Known rows, with every step that occurs:
N-Z-W-E: [-3.02 -0.93  3.18  1.22 -0.18  0.68 -2.59 -3.03  0.15  1.58 -4.25  0.01
  1.58  0.68 -2.04  1.28 -1.11  2.82 -0.88]
W-E-H-Z: [-1.21 -0.14  0.42  3.72  2.90  0.82  1.17 -1.45 -1.45  1.37 -1.33 -0.07
  0.79  0.12 -1.41 -0.26  2.38  0.57 -0.65]
H-Z-W: [-3.25  0.23  1.86  1.47 -0.11  1.40  0.94 -1.43 -1.59  0.82 -3.60  1.34
  1.70  1.60 -0.04  1.31  1.38  0.77 -0.31]
N-Z: [-0.88  0.08 -0.57  1.20 -0.62  1.23 -1.11 -0.58  0.57  0.78 -1.41  1.41
 -0.08 -0.60 -0.07  0.41  0.06  1.12 -1.21]
X-H-N-Z: [-1.54  0.18  1.35 -0.45  0.02  1.76 -2.34 -2.41 -2.33  0.00 -2.40  2.57
  0.96 -0.98 -3.19 -0.61  2.52  0.63  1.19]
X-Z-W-H-N: [-3.94 -0.14  4.33 -0.31  0.40  2.11  0.28 -4.14 -2.91  0.68 -3.51  2.33
  2.50  2.24 -4.74  1.48  1.57  0.12  1.78]
Z-W-E-H: [-1.83  0.08  1.81  1.25  1.74 -1.54 -0.52 -2.42 -1.38  1.06 -1.99 -2.25
  1.52  0.59 -3.09 -0.43 -0.40  0.67 -0.91]
X-H-Z: [-2.28 -0.50 -0.46  1.51  1.45  1.69  0.38 -0.44 -1.80  0.00 -1.91  3.08
  1.07 -0.83 -0.72  0.10  3.08 -0.06  1.12]
E-H-N-Z: [-0.14  1.81  0.18  1.29  0.53  1.15 -0.20 -2.29 -2.34  0.87 -1.18  0.37
  0.47 -0.18 -2.71 -1.23  2.13 -0.17 -0.94]
H-Z-W-E: [-3.57 -0.96  3.90  1.82  0.75  1.23 -0.15 -2.71 -1.40  1.40 -4.17  0.42
  2.08  1.91 -1.11  1.51  0.95  2.11  0.06]
E-H-N-Z-W: [-1.97  2.11  1.87  0.66 -0.22  0.62 -0.68 -3.38 -3.06  1.26 -3.36  0.11
  1.64  0.82 -3.55 -0.68  1.40  0.39 -1.23]
X-H-Z-E: [-3.73 -0.35  0.63  0.82  2.22  0.95  0.75 -0.31 -2.50 -0.86 -4.39  2.59
  1.51 -0.19  0.59  1.32  2.92  1.07  1.83]
N-Z-E: [-2.25  0.25  0.43  0.67  0.18  0.67 -0.71 -0.64 -0.14 -0.01 -3.88  1.13
  0.31  0.18  1.15  1.59 -0.17  2.16 -0.36]
N-Z-W: [-2.70  0.09  1.19  0.69 -1.39  0.94 -1.44 -1.95 -0.11  1.13 -3.62  0.94
  1.16  0.39 -0.99  0.99 -0.73  1.37 -1.39]
W-Z-E: [-2.13  1.04  1.98 -0.62  1.45 -1.25  1.08 -0.34 -0.65 -0.26 -2.25  1.59
  2.29  0.14  0.45  1.69  0.33  1.45  1.38]
E-H-Z-W: [-2.65  1.50  0.00  2.58  1.33  0.59  2.03 -1.49 -2.50  1.25 -3.00  0.55
  1.56  0.90 -1.20  0.14  1.96 -0.25 -1.29]
E-H: [ 0.46  1.15 -1.82  1.29  1.28 -0.93  1.01  0.00 -0.79  0.25  0.62 -0.90
 -0.07 -0.69 -1.13 -1.22  0.55 -1.03 -1.09]
H-N-Z: [-0.68  0.67  2.04 -0.03 -0.72  2.03 -1.39 -2.08 -1.37  0.59 -1.81  1.24
  0.51  0.40 -1.67 -0.01  1.43  1.16  0.02]
X-Z-W-E-H: [-2.53 -0.49  1.88  1.77  2.07 -0.22 -0.19 -1.27 -1.66  0.85 -5.03 -0.30
  1.40 -0.64 -4.95  1.05 -0.60  0.42 -0.95]
X-W-E-H: [ 0.26  0.19  0.02  1.61  2.37 -0.14 -0.62 -1.62 -2.01  0.90 -3.14 -0.41
  0.21 -0.10 -3.85  0.39 -0.48 -1.11  0.68]

Rows:
[-0.79  1.09 -1.67  3.06  1.84  1.09  2.29 -0.34 -1.79  0.83 -0.93  0.89
  0.34 -0.15 -0.19 -0.63  2.71 -0.73 -1.30] => E-H-Z
[-1.67  1.35 -1.34  2.09  1.55 -0.05  0.14 -0.53 -0.97  0.39 -3.25  0.25
  0.32 -0.62  0.02  0.32  0.47  1.17 -1.59] => N-Z-E-H
[-2.30  0.35  2.00  0.92  0.14  3.39 -1.21 -5.23 -2.77  1.51 -3.13  3.43
  1.26  2.14 -3.81  1.20  1.56 -0.42  2.19] => X-W-H-N-Z
[-2.51  0.18  1.51  2.64  1.02 -0.19 -1.61 -3.32 -0.69  1.90 -3.60 -0.73
  1.46 -0.02 -3.08 -0.08 -0.42  1.85 -2.04] => N-Z-W-E-H
[-4.63 -0.40  1.26  2.61  2.21  1.75  2.30 -2.96 -1.50  0.60 -1.85  2.23
  1.82  2.51  1.58  1.76  2.53  1.30  1.34] => W-H-Z-E
[-1.71  2.15  0.06  0.61  2.81 -2.10  2.07 -0.19 -1.42  0.06 -1.68  0.75
  2.28 -0.62 -0.64  0.37  0.85  0.55  0.24] => W-Z-E-H
[-0.98  1.29 -0.93  0.79  2.08 -1.46  1.24  0.00 -1.47 -0.40 -1.75 -1.34
  0.35 -0.07  0.14 -0.12  0.45 -0.05 -0.35] => Z-E-H
[-0.60  2.00  1.60 -0.64  2.00 -0.87  1.11 -1.44 -3.53 -0.62 -1.86 -1.49
  0.92  1.19 -1.23 -0.51  1.95  0.02  0.79] => Z-E-H-N
[ 0.83  1.75  0.57 -0.01  1.04 -0.13  0.75 -1.61 -2.82  0.10  0.34 -1.09
  0.35  0.35 -2.59 -1.60  2.28 -1.12  0.11] => E-H-N
[-2.38  0.12  1.96  1.18  0.13  2.42 -0.84 -4.87 -1.40  1.45 -0.08  2.17
  1.29  1.67 -2.18 -0.16  2.27  1.07  0.91] => W-H-N-Z
[-3.71 -0.38  1.75  0.57  0.24  0.03  0.28 -4.07 -0.62  1.13 -0.32  0.47
  2.06  2.32 -1.36  0.48 -0.20  0.28  0.45] => Z-W-H
[-1.38  0.03  2.45 -0.05  0.64  1.13  0.40 -4.31 -1.93  0.59  1.73  0.81
  1.46  2.56 -2.12 -0.50  2.23 -0.04  2.00] => W-H-N
[-1.89  0.90  2.90 -0.67 -0.05  1.29 -1.07 -2.02 -2.03 -0.16 -4.20  0.82
  1.01  1.20 -0.35  1.11  1.30  2.31  0.61] => H-N-Z-E
[-0.48  0.48  2.19  1.86  1.42  0.87 -1.44 -3.36 -2.16  1.49 -1.74 -0.64
  0.84  0.05 -3.77 -0.96  1.91  1.36 -0.60] => W-E-H-N-Z
[-2.71 -0.22  5.54 -0.10 -0.40  1.39 -2.84 -4.48 -1.86  1.37 -4.36 -0.13
  2.06  1.70 -3.50  0.74  0.58  2.90  0.21] => H-N-Z-W-E
[-3.04  0.48  2.44 -0.89  0.94  0.93 -1.95 -2.34 -2.99 -0.82 -4.83  2.14
  1.33 -0.32 -1.99  0.56  2.38  1.70  1.96] => X-H-N-Z-E
[-3.29  0.29  4.12 -0.81 -0.03  0.66 -0.01 -5.61 -2.57  0.95 -0.61  0.52
  2.64  3.53 -2.78  0.04  1.42  0.33  1.63] => Z-W-H-N
[-1.06  3.09  2.41 -0.96  2.70 -0.71  1.24 -2.11 -4.80 -0.03 -5.28  1.96
  2.66  0.99 -3.92  1.26  1.59 -0.94  2.75] => X-W-Z-E-H-N
[-3.53  0.53  3.05 -0.93 -0.54  1.22 -2.67 -3.44 -3.02  0.33 -4.76  2.11
  2.07  0.12 -3.99 -0.07  1.87  0.96  1.10] => X-H-N-Z-W
[-2.57 -0.14  1.74 -0.15 -0.30  0.97  0.06  0.20 -1.00 -0.07 -5.18  1.52
  1.14 -0.22 -2.82  1.99 -0.71  0.24 -0.26] => X-Z-W
[-1.29  2.83  2.64 -0.62  2.55 -1.46  1.90 -1.95 -3.27 -0.11 -2.01  0.54
  2.75  0.72 -2.10  0.03  2.48  0.41  1.32] => W-Z-E-H-N
[-2.20 -0.15  0.98 -0.04  1.31  0.80  0.70  1.47 -1.08 -1.09 -5.32  1.53
  0.35 -0.45 -0.59  2.51 -0.13  0.85  0.63] => X-Z-E
[ 0.20 -0.05  0.12  1.74  2.46 -1.09 -0.15 -1.34 -0.61  0.80  0.13 -1.93
  0.38 -0.50 -2.25 -1.00  0.29  0.32 -0.54] => W-E-H
[-2.90 -1.44  3.76  0.49  0.86  0.70 -1.08 -0.95 -0.76  0.54 -5.68  0.48
  1.50 -0.07 -3.87  2.18 -1.09  1.68  0.04] => X-Z-W-E
